Each row comes from the steps of one path. Every step used is in the known rows, and no mark comes twice. Write the path behind each row, first mark first.
Known rows:
mitul > bubif > puret > pamet > tavutam > bibu: .18 .15 -.72 .58 -.30 .44 -.18 -.21 -.15 .00 .10 .34 .22 -.04 -.22 .11 -.05 -.20 .05 -.27 -.38 -.39 -.12 -.03 .16 -.47 -.11 -.01 .31 -.17 .14 -.20 -.18 .23 -.03 -.21 .39 -.04 -.33 .02 -.21 -.48 -.15 -.11 -.16 -.38 -.05 -.37
puret > bubif > mitul > pamet > tavutam > vefe: .27 .21 -.61 .70 -.22 -.02 -.18 .03 -.07 .08 .17 .15 .43 .06 .14 -.03 -.10 .05 -.27 -.16 -.23 -.33 .09 -.11 -.30 -.28 -.34 .04 .40 -.11 .24 -.46 -.33 .12 -.28 -.15 .13 .16 -.31 .13 -.22 -.53 -.26 -.28 -.24 -.23 .10 -.35
tavutam > bibu > mitul > bubif > puret: .32 .05 -.47 .70 -.17 .18 -.20 -.03 -.11 -.11 .35 .28 .03 .08 -.17 .06 .15 -.18 -.13 -.27 -.29 -.13 .19 .03 .22 -.42 .09 -.05 .32 .00 .12 -.28 -.18 .13 .00 -.07 .34 .05 -.31 .17 -.45 -.23 -.20 -.10 .17 -.42 -.17 .04
mitul > bibu > puret > bubif: .07 .13 -.68 .44 -.27 .42 .10 -.10 .05 -.15 .31 .28 .17 .14 -.09 .30 .00 .00 -.20 -.25 -.49 -.30 -.24 .15 .07 -.12 -.15 .17 .35 -.18 .24 -.32 -.38 .01 .13 -.17 .24 -.03 -.50 .02 -.32 -.37 -.24 .12 .23 -.21 -.22 -.30
pamet > mitul > bubif: .21 .34 -.54 .41 .00 -.06 -.17 -.08 -.13 .09 .44 -.02 .26 .09 -.13 .05 -.31 .04 .06 -.04 -.20 -.09 .25 -.09 .07 -.14 -.09 .04 .53 -.15 -.07 -.35 -.22 -.01 -.15 -.19 .31 .11 -.33 .10 -.27 -.41 -.11 -.09 .06 -.51 .09 -.13
tavutam > bibu > puret > bubif > mitul: .34 .16 -.57 .62 -.34 .20 -.12 .04 -.26 -.26 .14 .31 .16 .07 .01 .33 .23 -.12 -.38 -.24 -.34 -.18 .03 .05 -.01 -.32 -.14 -.10 .09 -.19 .27 -.32 -.31 .05 -.07 -.14 .17 -.04 -.36 .14 -.41 -.33 -.20 -.04 .24 -.33 -.17 -.11
bubif > mitul > bibu: .20 .26 -.42 .81 -.15 .19 -.28 -.04 .12 .10 .33 .04 .16 .32 .09 .16 -.02 .37 -.12 -.18 -.24 -.20 -.04 .03 -.04 -.09 -.13 .18 .39 .05 .22 -.32 -.41 .03 -.25 .21 .25 .20 -.36 .18 -.32 -.31 -.17 -.16 .14 -.35 .09 -.03
tavutam > bibu > puret > pamet: .31 .16 -.52 .52 -.27 .37 .03 -.10 -.21 -.32 .15 .22 .15 .28 -.01 .35 .13 -.03 -.36 -.25 -.23 -.45 .02 .07 .16 -.36 -.06 -.22 .05 -.17 .33 -.28 -.31 .10 -.02 -.20 .23 -.05 -.33 .09 -.52 -.25 -.20 .01 .31 -.30 -.18 -.15
pamet > mitul > bibu: .24 .37 -.42 .42 .07 .07 -.08 -.07 .10 -.02 .51 -.03 .25 .30 -.04 .16 -.38 .19 -.04 -.06 -.24 -.19 .17 .05 .15 .01 -.06 .12 .50 -.19 .03 -.36 -.31 -.10 -.17 .02 .31 .21 -.38 .08 -.57 -.36 -.22 -.01 .26 -.39 -.05 .00
tavutam > pamet: .53 .11 -.50 .46 -.11 .23 .13 -.17 -.01 -.20 .21 -.06 .20 .49 -.05 .33 -.03 .12 -.09 -.20 -.02 -.63 .01 -.22 .16 -.32 -.07 -.25 .15 .14 .37 -.37 -.37 .23 -.02 -.27 .20 .18 -.08 .03 -.20 -.43 -.21 -.22 -.12 -.11 .23 -.29
bibu > mitul: .32 .06 -.39 .60 .01 .01 .01 -.01 .08 .01 .49 -.11 .09 .38 .11 -.15 .10 .12 -.19 -.18 -.04 -.11 .29 .05 -.04 -.35 .06 .00 .38 .33 .12 -.55 -.24 .14 .01 -.28 .11 .19 -.28 .21 -.23 -.02 -.16 -.13 .24 -.37 .06 -.01
bibu > mitul > bubif: .15 .05 -.55 .61 -.04 .01 -.07 -.06 -.04 .14 .51 .04 .04 .15 -.07 -.18 .10 .00 -.05 -.20 -.17 -.07 .25 .02 .03 -.36 .07 .04 .57 .27 .02 -.45 -.21 .18 .05 -.28 .23 .09 -.33 .20 -.12 -.15 -.12 -.14 .08 -.42 .06 -.09
bubif > mitul > bibu > puret > pamet > tavutam: .22 .26 -.59 .72 -.24 .27 -.18 -.04 -.03 .14 .29 .13 .15 .38 .15 .24 .14 .28 -.18 -.21 -.26 -.31 -.10 .21 .00 -.11 -.12 .16 .44 .03 .25 -.46 -.43 .11 -.28 .20 .24 .15 -.44 .10 -.39 -.32 -.15 -.17 .27 -.26 .03 -.10
bibu > mitul > pamet > tavutam > vefe: .45 .03 -.43 .51 .01 .00 .04 -.02 .02 .25 .60 -.07 .14 .40 -.03 -.24 .06 .06 -.09 -.21 -.07 -.40 .25 -.02 .13 -.33 .12 .06 .68 .29 .08 -.63 -.33 .14 -.20 -.23 .28 .29 -.28 .10 -.50 -.17 -.15 -.23 .15 -.22 .04 -.12
bibu > mitul > pamet: .26 .05 -.37 .60 .01 .19 .07 -.04 .09 .19 .52 -.10 .09 .41 .01 -.27 .07 .26 -.03 -.19 -.15 -.35 .23 -.01 .04 -.35 .12 -.01 .65 .37 .09 -.49 -.37 .20 -.06 -.28 .23 .11 -.26 .12 -.36 -.15 -.15 -.24 .13 -.34 .15 -.05
pamet > tavutam > bibu: .67 .21 -.44 .47 -.11 -.11 .00 -.11 -.07 -.22 .34 .01 .33 .21 -.04 .24 -.20 -.17 -.29 -.25 -.06 -.41 .09 -.12 .16 -.33 .03 .10 .13 -.31 .18 -.37 -.21 -.22 -.13 -.15 .35 .25 -.29 .17 -.60 -.26 -.06 -.11 .15 -.07 -.19 -.30
mitul > bubif > puret > pamet: .05 .15 -.72 .58 -.29 .54 -.16 -.24 -.08 .03 .06 .28 .22 .00 -.19 .06 -.06 -.07 .10 -.22 -.39 -.35 -.14 -.05 .07 -.45 -.16 -.04 .31 -.05 .15 -.18 -.20 .31 .04 -.30 .32 -.07 -.34 .01 -.03 -.44 -.16 -.08 -.19 -.47 .06 -.39
tavutam > bibu > puret > bubif: .33 .13 -.57 .53 -.33 .23 -.01 -.01 -.23 -.35 .16 .30 .18 .06 -.06 .34 .16 -.18 -.38 -.25 -.33 -.23 .01 .01 .05 -.36 -.11 -.12 .05 -.25 .28 -.29 -.29 .01 .04 -.26 .19 -.06 -.36 .12 -.41 -.32 -.20 .04 .23 -.29 -.22 -.19
pamet > tavutam: .61 .21 -.51 .40 -.07 -.11 .06 -.14 .00 -.12 .36 -.16 .37 .27 .03 .15 -.24 -.04 -.23 -.23 .00 -.38 .04 -.14 .03 -.31 -.01 .16 .20 -.16 .15 -.49 -.22 -.18 -.12 -.30 .25 .30 -.29 .14 -.38 -.23 -.01 -.10 .08 -.07 -.04 -.41
mitul > bubif > puret > pamet > tavutam > vefe: .20 .12 -.78 .50 -.28 .40 -.20 -.22 -.16 .07 .13 .32 .24 .02 -.25 .09 -.06 -.25 .04 -.23 -.33 -.39 -.12 -.06 .17 -.43 -.16 .00 .32 -.09 .14 -.30 -.17 .28 -.07 -.26 .37 .08 -.35 -.02 -.15 -.46 -.15 -.07 -.17 -.38 -.06 -.43

Which path is each row?
.02 .37 -.62 .48 -.02 .18 .00 -.23 -.08 -.01 .20 .03 .38 .30 .11 .03 -.38 .22 -.12 -.05 -.10 -.52 .27 .05 -.02 -.28 -.20 -.19 .38 -.12 .16 -.33 -.23 .21 -.19 -.18 .21 .01 -.28 .08 -.33 -.38 -.28 -.17 -.04 -.41 .11 -.26 => puret > pamet > mitul > bubif
.23 .32 -.58 .44 -.09 .16 -.27 -.04 -.13 .08 .34 .08 .21 .08 -.16 .05 -.19 -.04 .16 -.08 -.32 -.04 .16 -.03 .09 -.20 -.10 .05 .49 -.10 -.08 -.37 -.21 .10 -.17 -.16 .30 .11 -.34 .05 -.26 -.44 -.13 -.08 .06 -.58 .08 -.07 => pamet > mitul > bubif > puret
.16 .17 -.69 .40 -.22 .46 .18 -.19 .04 -.09 .32 .19 .17 .35 -.04 .34 -.04 .08 -.20 -.26 -.35 -.53 -.23 .21 .22 -.13 -.06 .12 .37 -.15 .28 -.38 -.38 .03 .02 -.10 .32 .03 -.49 -.02 -.50 -.31 -.20 .07 .31 -.13 -.21 -.33 => mitul > bibu > puret > pamet > tavutam
.40 .23 -.64 .42 -.04 .09 .08 -.27 -.05 -.10 .18 -.01 .45 .45 .13 .14 -.32 .03 -.38 -.16 .10 -.72 .12 -.03 .04 -.36 -.18 -.15 .12 -.12 .36 -.52 -.22 .12 -.24 -.24 .20 .27 -.26 .07 -.45 -.26 -.27 -.12 .00 -.10 -.08 -.45 => puret > pamet > tavutam > vefe
.06 .25 -.59 .77 -.22 .09 -.18 .00 .06 -.06 .15 .20 .36 .00 .19 .08 -.11 .13 -.30 -.17 -.34 -.17 .04 .01 -.34 -.22 -.35 .10 .31 -.15 .26 -.33 -.32 .07 -.11 -.03 .10 .06 -.38 .17 -.15 -.47 -.32 -.17 -.15 -.29 .03 -.26 => puret > bubif > mitul > bibu
.24 .08 -.52 .72 -.18 .25 -.16 -.08 -.13 -.09 .28 .30 .07 .12 -.10 .04 .14 -.13 -.17 -.26 -.27 -.27 .22 .07 .21 -.45 .04 -.13 .32 .00 .17 -.27 -.19 .20 -.03 -.04 .32 .01 -.30 .16 -.49 -.25 -.26 -.13 .13 -.41 -.15 .00 => tavutam > bibu > mitul > bubif > puret > pamet
.73 .13 -.59 .30 -.03 -.22 -.05 -.11 -.06 -.06 .41 -.07 .35 .31 -.10 .17 -.22 -.23 -.30 -.20 .07 -.40 .04 -.18 .16 -.25 -.07 .10 .14 -.15 .19 -.60 -.21 -.13 -.26 -.27 .27 .52 -.31 .10 -.46 -.23 -.10 -.03 .11 -.07 -.17 -.40 => pamet > tavutam > vefe
.14 .24 -.57 .76 -.22 .01 -.20 .03 -.01 -.09 .09 .11 .40 .02 .26 .01 -.07 .13 -.34 -.15 -.22 -.12 .13 -.06 -.44 -.31 -.36 .00 .21 -.09 .26 -.38 -.26 .10 -.14 -.18 .00 .05 -.30 .21 -.02 -.41 -.28 -.21 -.18 -.33 .14 -.27 => puret > bubif > mitul
.60 .10 -.55 .55 -.14 -.03 -.10 -.05 -.13 -.05 .39 .15 .20 .12 -.11 .09 .03 -.31 -.16 -.30 -.17 -.27 .14 .00 .22 -.41 .10 .14 .34 -.14 .09 -.46 -.16 -.05 -.12 -.09 .38 .22 -.34 .16 -.56 -.27 -.07 -.15 .15 -.17 -.21 -.18 => pamet > tavutam > bibu > mitul > bubif > puret
.29 .22 -.64 .68 -.22 .21 -.24 -.02 -.06 .17 .33 .16 .13 .40 .09 .27 .16 .19 -.21 -.19 -.22 -.32 -.07 .20 .05 -.09 -.14 .14 .40 .04 .28 -.52 -.41 .14 -.37 .22 .23 .25 -.44 .08 -.44 -.32 -.18 -.13 .28 -.26 -.04 -.11 => bubif > mitul > bibu > puret > pamet > tavutam > vefe
.42 .28 -.35 .79 -.19 .10 -.23 -.01 -.07 .22 .31 -.03 .25 .33 .06 .03 .02 .33 -.06 -.19 -.18 -.43 .08 -.11 -.02 -.23 -.06 .10 .52 .04 .15 -.37 -.43 .05 -.42 .10 .33 .18 -.26 .15 -.48 -.40 -.05 -.38 .03 -.27 .21 -.11 => bubif > mitul > pamet > tavutam > bibu
.42 .13 -.47 .49 -.28 .28 -.03 -.05 -.20 -.31 .24 .20 .09 .21 -.11 .38 .17 -.10 -.30 -.24 -.27 -.26 -.01 .00 .19 -.32 -.02 -.10 .05 -.16 .25 -.28 -.31 -.02 .00 -.24 .26 .01 -.33 .09 -.48 -.23 -.13 .05 .36 -.31 -.19 -.11 => tavutam > bibu > puret
.39 .28 -.38 .75 -.16 .11 -.21 -.02 -.01 .27 .30 -.10 .27 .36 .11 -.02 -.01 .39 -.02 -.18 -.15 -.43 .05 -.11 -.09 -.22 -.08 .14 .56 .10 .15 -.43 -.44 .08 -.41 .03 .28 .21 -.26 .14 -.37 -.39 -.04 -.39 .00 -.27 .28 -.16 => bubif > mitul > pamet > tavutam
.66 .13 -.46 .53 -.06 -.18 -.01 -.04 -.08 -.12 .46 .00 .25 .24 .01 .12 -.05 -.19 -.30 -.27 -.04 -.31 .22 -.01 .17 -.35 .11 .10 .28 -.13 .14 -.50 -.20 -.15 -.14 -.12 .32 .27 -.31 .20 -.64 -.18 -.08 -.15 .23 -.09 -.19 -.17 => pamet > tavutam > bibu > mitul
.35 .22 -.56 .56 -.05 .11 .12 -.21 -.05 -.15 .20 .04 .36 .41 .21 .09 -.20 .06 -.37 -.22 .03 -.69 .25 .09 .05 -.43 -.06 -.15 .22 -.12 .33 -.44 -.21 .11 -.16 -.11 .22 .11 -.26 .14 -.58 -.22 -.26 -.22 .08 -.12 -.09 -.31 => puret > pamet > tavutam > bibu > mitul
.28 .02 -.71 .59 -.10 .14 -.15 -.06 -.10 .20 .41 .19 .08 .18 -.09 -.16 .18 -.20 -.05 -.23 -.20 -.19 .18 .11 .14 -.44 .03 .02 .53 .25 .08 -.58 -.16 .33 -.10 -.20 .25 .20 -.36 .08 -.25 -.22 -.19 -.14 .08 -.40 -.06 -.14 => bibu > mitul > bubif > puret > pamet > tavutam > vefe
.39 .08 -.41 .56 .00 .06 .11 -.04 .06 .23 .56 -.12 .15 .41 .03 -.26 .05 .14 -.05 -.22 -.10 -.40 .24 .01 .07 -.36 .15 .09 .69 .29 .06 -.58 -.33 .11 -.12 -.24 .27 .17 -.28 .12 -.46 -.16 -.11 -.28 .15 -.22 .11 -.12 => bibu > mitul > pamet > tavutam
.33 .18 -.72 .33 -.27 .36 .19 -.15 -.21 -.11 .17 .05 .23 .42 .14 .28 .14 .03 -.29 -.22 -.14 -.51 -.09 .15 .02 -.36 -.09 -.10 .18 -.01 .30 -.57 -.33 .18 -.06 -.39 .10 .00 -.39 -.01 -.28 -.20 -.09 -.01 .30 -.19 -.05 -.41 => bibu > puret > pamet > tavutam
.15 .12 -.65 .55 -.30 .45 -.24 -.18 -.06 .02 .15 .24 .17 -.07 -.30 .08 -.01 -.14 .15 -.23 -.43 -.16 -.17 -.12 .09 -.40 -.12 .08 .32 -.05 .06 -.19 -.20 .20 .06 -.34 .34 -.01 -.35 .03 .01 -.42 -.07 -.03 -.15 -.49 .04 -.34 => mitul > bubif > puret
.20 .25 -.56 .73 -.25 .04 -.13 .03 -.04 .05 .14 .10 .45 .03 .19 -.06 -.09 .16 -.23 -.17 -.27 -.32 .09 -.10 -.37 -.32 -.31 .07 .42 -.12 .21 -.41 -.33 .09 -.23 -.14 .12 .05 -.30 .15 -.19 -.51 -.23 -.32 -.24 -.23 .17 -.36 => puret > bubif > mitul > pamet > tavutam
.40 .10 -.34 .66 -.08 .04 -.07 -.01 -.05 -.20 .41 .11 .09 .24 -.03 .08 .08 -.03 -.29 -.23 -.13 -.22 .29 .00 .15 -.37 .09 -.10 .22 .02 .19 -.33 -.22 .03 -.03 -.09 .27 .13 -.27 .23 -.56 -.13 -.21 -.09 .26 -.33 -.16 .08 => tavutam > bibu > mitul
.26 .27 -.33 .80 -.17 .23 -.24 -.02 .02 .25 .26 -.09 .22 .37 .10 -.04 .01 .50 .00 -.15 -.19 -.38 .04 -.13 -.14 -.22 -.12 .05 .51 .18 .18 -.34 -.47 .16 -.35 -.02 .25 .13 -.24 .14 -.27 -.37 -.08 -.36 -.02 -.39 .35 -.10 => bubif > mitul > pamet
.33 .13 -.77 .47 -.38 .19 -.06 .07 -.28 .05 .21 .21 .22 .16 .05 .18 .30 -.10 -.27 -.19 -.31 -.22 -.10 .06 -.14 -.28 -.21 .03 .34 -.01 .23 -.63 -.39 .18 -.18 -.31 .08 .07 -.43 .00 -.20 -.40 -.14 -.08 .17 -.25 -.03 -.35 => bibu > puret > bubif > mitul > pamet > tavutam > vefe
.44 .22 -.61 .39 -.05 .10 .01 -.11 -.16 -.02 .32 .01 .20 .35 -.15 .28 -.10 .03 .08 -.11 -.10 -.51 .19 -.17 .22 -.22 -.05 -.21 .43 .05 .17 -.39 -.34 .23 -.15 -.14 .29 .15 -.14 .01 -.26 -.59 -.22 -.26 -.12 -.27 .25 -.21 => tavutam > pamet > mitul > bubif
.28 .26 -.55 .55 -.20 .60 -.16 -.15 .03 -.10 .03 .11 .30 .36 .10 .08 -.06 .12 -.03 -.16 -.25 -.36 .01 .12 .01 -.41 -.19 -.12 .13 .02 .24 -.42 -.24 .36 -.16 -.18 .13 .09 -.29 -.03 -.31 -.32 -.25 -.09 .08 -.46 .08 -.13 => bubif > puret > pamet > mitul
